Each row comes from the steps of one path. Every step used is in the known rows, and no mark comes twice. Write the path behind each row, first mark first.
Known rows
C, Z, U, B: 1.78; 0.96; -2.24; -1.60; -0.47; 1.51; 1.27; -0.09; 0.62; 0.33; -2.72; 0.11; 1.23; 1.14; 0.29; -1.79; -0.29; -1.52; 1.47; 2.84
M, U, B: -1.07; 0.54; 0.57; 0.16; 3.25; 0.16; -0.09; 1.52; -1.39; -2.59; -3.28; 0.03; 0.06; -0.12; -3.08; -0.54; 2.71; -0.15; 2.60; -2.12
M, C, Z, U, B, V: 1.35; 0.23; 0.11; -2.60; -0.44; 2.16; 0.82; 0.45; -0.35; -0.78; -3.15; 0.28; -2.32; -0.31; 1.19; -3.38; 0.82; -0.57; 1.53; 4.46
C, Z, M, U: -1.51; 1.07; -0.28; -2.25; 0.58; 0.46; 0.77; 0.84; -0.38; 1.58; -0.78; -0.07; -0.41; 0.38; -1.23; -2.06; -0.20; -0.38; -0.14; 3.59
B, M, U: 0.26; -1.97; 0.08; -1.89; 3.18; -2.90; 1.90; 2.29; -0.21; -0.84; 0.42; -2.42; 1.32; -1.61; -1.05; -0.35; 2.24; -1.05; -0.41; -2.98
Z, U, C: 1.21; 1.49; -2.66; 0.12; 0.84; 1.50; -0.36; 2.29; -1.00; -0.75; -2.22; -1.20; 1.88; 2.07; -0.64; -1.44; -0.44; -0.52; 1.37; 2.00
V, C, Z, M: -0.93; 0.43; -3.30; -0.17; -0.40; -0.29; 2.23; 1.04; -0.68; 0.72; 0.82; 0.21; 1.11; -0.10; 0.10; 1.13; -1.65; 1.56; -0.44; 2.44
U, C: -0.17; 1.46; -1.42; 1.22; 0.54; 0.50; -0.33; 1.97; -1.77; -2.23; 0.14; -1.55; 1.20; 0.38; -0.94; -0.75; 0.90; 0.97; -0.35; 1.22
M, C: -0.05; -0.98; 0.34; -2.17; 1.68; 1.37; -0.22; 2.22; -0.83; -1.58; -2.08; -1.00; -1.51; -0.88; -0.18; -2.16; 1.38; -1.45; 1.49; 2.59
M, C, Z, U, B: 1.47; 0.12; -0.47; -2.62; -0.10; 2.36; 0.63; 0.27; -0.74; -0.55; -3.04; -0.34; -1.45; 0.88; 0.46; -3.18; 0.93; -2.22; 2.54; 4.02
Z, M, U, C: -2.83; 2.21; 0.27; -0.04; 2.49; 1.23; -1.48; 3.13; -2.43; -1.34; -1.56; -0.07; -0.15; 1.79; -2.99; -1.47; 0.11; 0.38; 0.73; 1.28
V, B, M, U, C, Z: 0.51; -0.58; -1.22; 0.60; -0.28; -0.43; 1.67; -0.43; 0.31; -2.52; 0.70; -0.77; 1.79; -2.64; -0.11; 0.64; 2.11; 2.06; 0.37; -2.71
B, C, Z, M: -0.26; -0.69; -1.48; 0.32; 0.10; 0.10; 1.98; 1.91; 0.22; 1.10; -0.37; 1.72; -0.72; -1.00; 1.04; -1.06; -2.63; 0.36; -2.03; 2.84
U, B, C: 0.36; -0.35; -0.95; 2.23; 1.91; 0.92; 0.67; 2.31; -0.26; -3.47; -2.97; 2.18; 0.31; -0.90; -0.30; 0.22; -0.20; 0.00; 0.66; -1.86
B, C: 0.35; -1.85; -1.47; 1.51; 1.73; -0.68; 1.61; 2.86; 0.21; -0.58; -1.08; 0.94; 0.02; -2.13; 0.49; 0.01; -1.34; 0.57; -1.20; 0.05
V, U, C, Z, M: 0.52; 1.42; -1.67; 1.96; -2.50; 0.51; 0.67; 0.75; -1.32; -0.78; 1.32; 0.47; -0.64; 0.11; 0.27; -0.59; 2.03; 3.28; -3.15; 1.64
M, C, Z, U: 1.49; -0.50; -0.80; -3.29; -0.20; 1.65; 0.99; 0.55; -0.51; 0.94; -2.18; -1.21; -1.49; 0.31; 0.71; -3.29; 0.49; -2.03; 1.79; 5.16
C, Z: 0.69; -0.10; -1.52; -1.96; -0.58; -0.18; 1.87; -0.01; 0.77; 1.22; 0.04; -1.07; 0.60; -1.16; 0.57; -1.41; 0.29; -0.39; -0.92; 3.50
U, C, Z: 0.48; 1.72; -1.64; 0.36; -1.36; 0.24; 1.01; 0.10; -1.54; -0.48; 1.47; -1.83; 0.80; 0.33; -0.06; -1.50; 0.79; 1.16; -1.13; 3.29
B, V: -0.35; -0.24; -0.10; -0.95; 1.21; -0.23; 0.74; 2.45; 1.31; -1.54; -1.75; 0.54; -0.60; -3.37; 0.85; -0.91; 0.17; 2.59; -1.90; 1.86

Write each row's path
0.67; -0.09; -2.69; -0.38; -0.74; -1.09; 2.98; 0.98; 0.51; 0.41; -0.54; 0.59; -0.13; -2.48; 1.78; 0.35; -1.16; 4.04; -1.43; 2.88 | B, V, C, Z, U
-0.86; 1.01; -1.13; -2.33; -0.38; 1.21; 0.61; 0.99; 0.51; 1.23; -0.56; 0.19; 0.30; 0.33; 0.15; -1.91; -1.27; -0.81; -0.95; 4.46 | C, Z, M
1.31; -0.66; 0.28; -1.73; 0.79; 0.36; 1.18; 0.73; -0.43; -3.37; -1.12; -0.54; 0.27; -0.49; 0.55; -1.39; 2.19; -2.13; 0.84; -1.15 | U, B, M, C, Z
0.79; -1.79; -1.89; 0.07; 0.60; 0.42; 0.96; 1.05; 2.30; -3.36; -0.79; 0.20; 2.81; -3.39; 0.85; 1.40; 0.83; 0.66; 0.20; -3.27 | V, B, M
-0.92; 1.60; -1.14; 0.84; 0.08; 1.10; 1.04; 1.22; -0.32; -3.17; -2.01; 2.60; -0.19; -1.04; 0.29; 0.49; -0.47; 3.01; -0.25; 0.68 | U, B, V, C, Z, M
0.20; -0.77; -0.11; -0.51; 2.43; -2.71; 1.49; 2.08; -1.70; -1.60; 1.54; -2.93; 1.42; -0.72; -1.34; -0.49; 2.55; -0.09; -0.66; -2.78 | B, M, U, C
-1.48; 0.48; -1.07; -0.23; 0.13; -1.30; 2.42; 1.24; -0.46; 0.09; -0.04; 1.10; -1.22; -2.55; 0.32; 0.29; -0.65; 4.78; -1.66; 2.40 | B, V, C, Z, M, U
-0.69; 1.32; -0.13; 0.20; 0.69; -0.99; 1.04; 0.28; -2.61; 0.09; 0.48; -2.08; -0.34; 0.20; -2.22; -1.60; 2.35; 1.56; 0.43; 1.40 | M, U, C, Z
1.63; -0.01; -2.33; 0.99; 1.93; 1.86; 0.43; 2.64; 0.15; -1.74; -4.68; 1.80; 1.10; 1.06; -0.20; -0.59; -1.35; -1.32; 2.18; -0.54 | Z, U, B, C
0.53; -0.73; 0.08; -2.88; -0.23; 1.09; 1.09; 0.37; -0.67; 0.18; -0.84; -1.29; -1.98; -0.95; 0.67; -2.94; 1.31; -1.34; 0.67; 4.62 | M, C, Z
-0.81; -0.68; -1.54; 1.95; -0.21; 1.48; 1.37; 0.44; 0.98; -1.10; -1.69; 2.98; -0.25; -2.78; 0.14; 0.47; -1.18; 2.59; 0.43; -0.22 | V, B, C, Z, M, U
-0.36; -0.17; 0.28; 1.23; 2.00; -0.64; 1.66; 0.87; -1.40; -1.27; -2.16; 1.02; -0.96; -0.83; -1.90; -0.63; 1.53; 0.70; 1.39; -1.47 | M, U, B, C, Z
1.78; 0.12; -2.56; -2.43; -0.63; 0.64; 1.70; 0.27; 1.01; 2.20; -1.62; -0.92; 1.11; 0.40; 0.74; -1.99; -0.72; -1.33; 0.41; 4.16 | C, Z, U
-0.77; 2.60; -1.34; 0.08; -1.11; 1.32; -0.03; 0.91; -1.76; -0.54; 0.93; -0.87; 0.59; 1.53; -0.39; -1.83; -0.43; 0.75; -1.13; 4.02 | U, C, Z, M
-0.97; 0.72; 0.02; 0.60; 1.43; -0.97; 1.90; 0.40; -1.37; -1.93; -1.84; 0.79; -1.04; -1.69; -1.70; 0.13; 2.07; 3.29; 1.07; -0.90 | M, U, B, V, C, Z
-0.22; 0.94; 0.26; 0.37; 1.41; 1.26; -0.14; 1.83; 0.51; -4.23; -3.50; 1.93; -0.06; -1.89; -0.03; -0.53; 0.99; 1.69; 0.06; -0.43 | U, B, V
-1.33; 0.58; 0.16; 1.06; 2.70; -0.81; 1.12; 1.60; -1.53; -2.97; -2.65; 0.93; -0.74; -1.66; -2.17; 0.65; 2.04; 3.16; 1.55; -2.24 | M, U, B, V, C
-0.49; -0.51; -1.83; 0.53; 0.78; -1.28; 1.99; 2.18; 0.24; -1.59; -0.45; 0.71; -0.06; -3.40; 0.99; 1.21; -0.45; 4.58; -1.70; 0.81 | B, V, C
-2.98; 1.68; 0.15; 0.37; 2.81; 0.95; -0.51; 2.91; -1.61; -2.63; -3.01; 2.21; -0.67; 0.27; -2.35; 0.12; -0.22; 2.08; 1.20; -0.53 | Z, M, U, B, V, C
0.92; 0.67; -0.70; 1.63; -2.39; -0.72; 1.67; 0.77; -0.09; -1.37; 0.81; 0.88; -1.89; -3.24; 1.66; -0.72; 2.30; 6.05; -4.37; 1.91 | B, V, U, C, Z
-0.78; -0.65; -0.80; 0.41; 0.77; -0.45; 2.00; 1.79; -0.51; 1.46; -0.45; 1.45; -1.33; -1.01; -0.04; -1.11; -1.82; 0.69; -1.30; 2.13 | B, C, Z, M, U
1.68; -0.44; -4.14; -0.10; -0.45; -1.19; 3.49; 0.22; -0.39; -0.11; 0.20; -0.59; 2.43; 0.18; 0.89; 1.48; -0.64; 0.56; 0.72; -0.35 | V, C, Z, U, B, M
0.90; -0.48; -0.56; -0.45; 2.08; -0.15; 0.68; 1.87; 0.29; -4.08; -1.57; -0.26; 2.18; -0.60; -0.23; 0.13; 1.63; -1.72; 0.43; -3.42 | U, B, M
0.29; -0.48; -3.62; 0.13; -0.58; -1.38; 3.20; 0.10; -0.45; 0.66; 1.30; -0.76; 1.37; -1.25; 0.47; 1.46; -0.46; 2.00; -0.38; 1.69 | V, C, Z
0.83; -2.11; -0.93; -0.74; 0.57; 1.10; 0.66; 1.03; 1.47; -3.74; -1.12; -0.06; 1.05; -3.32; 1.05; 0.30; 1.44; 0.10; 1.08; -2.26 | V, B, M, C
1.81; -1.04; -1.09; 1.46; 0.11; -0.59; 1.25; 1.53; 0.31; -3.58; -0.62; 0.96; 0.59; -1.62; 0.48; 0.97; 3.61; 1.30; -1.79; -4.33 | V, U, B, M
1.60; -2.23; -0.03; -3.47; 0.46; -1.37; 2.30; 0.97; 0.03; -0.43; 1.23; -2.53; -0.16; -1.63; 1.59; -1.98; 1.64; -2.14; -0.97; 1.04 | B, M, C, Z
2.40; 0.16; -2.16; -2.16; -0.40; 0.39; 2.07; 0.06; 0.87; 0.13; -1.63; -0.62; 1.73; 0.80; 0.87; -1.59; 0.03; -2.04; 0.70; 1.38 | C, Z, U, B, M
1.90; -1.77; -1.78; -1.62; -0.65; 1.41; 1.43; 0.08; 1.68; -2.04; -1.34; -0.09; 1.13; -2.29; 1.76; -0.49; 0.84; -0.37; 1.49; -0.61 | V, B, M, C, Z, U
0.49; 0.46; -0.56; 2.12; -1.14; -0.53; 0.88; 1.94; -0.25; -2.46; 0.08; 1.00; -1.69; -3.20; 1.20; -0.34; 2.36; 5.90; -3.88; 0.66 | B, V, U, C
2.24; -1.18; -0.54; 0.35; -1.13; -0.22; 1.87; 0.31; -0.22; -2.78; -0.22; 0.58; -0.98; -1.51; 1.12; -0.37; 4.11; 0.96; -1.63; -2.16 | V, U, B, M, C, Z
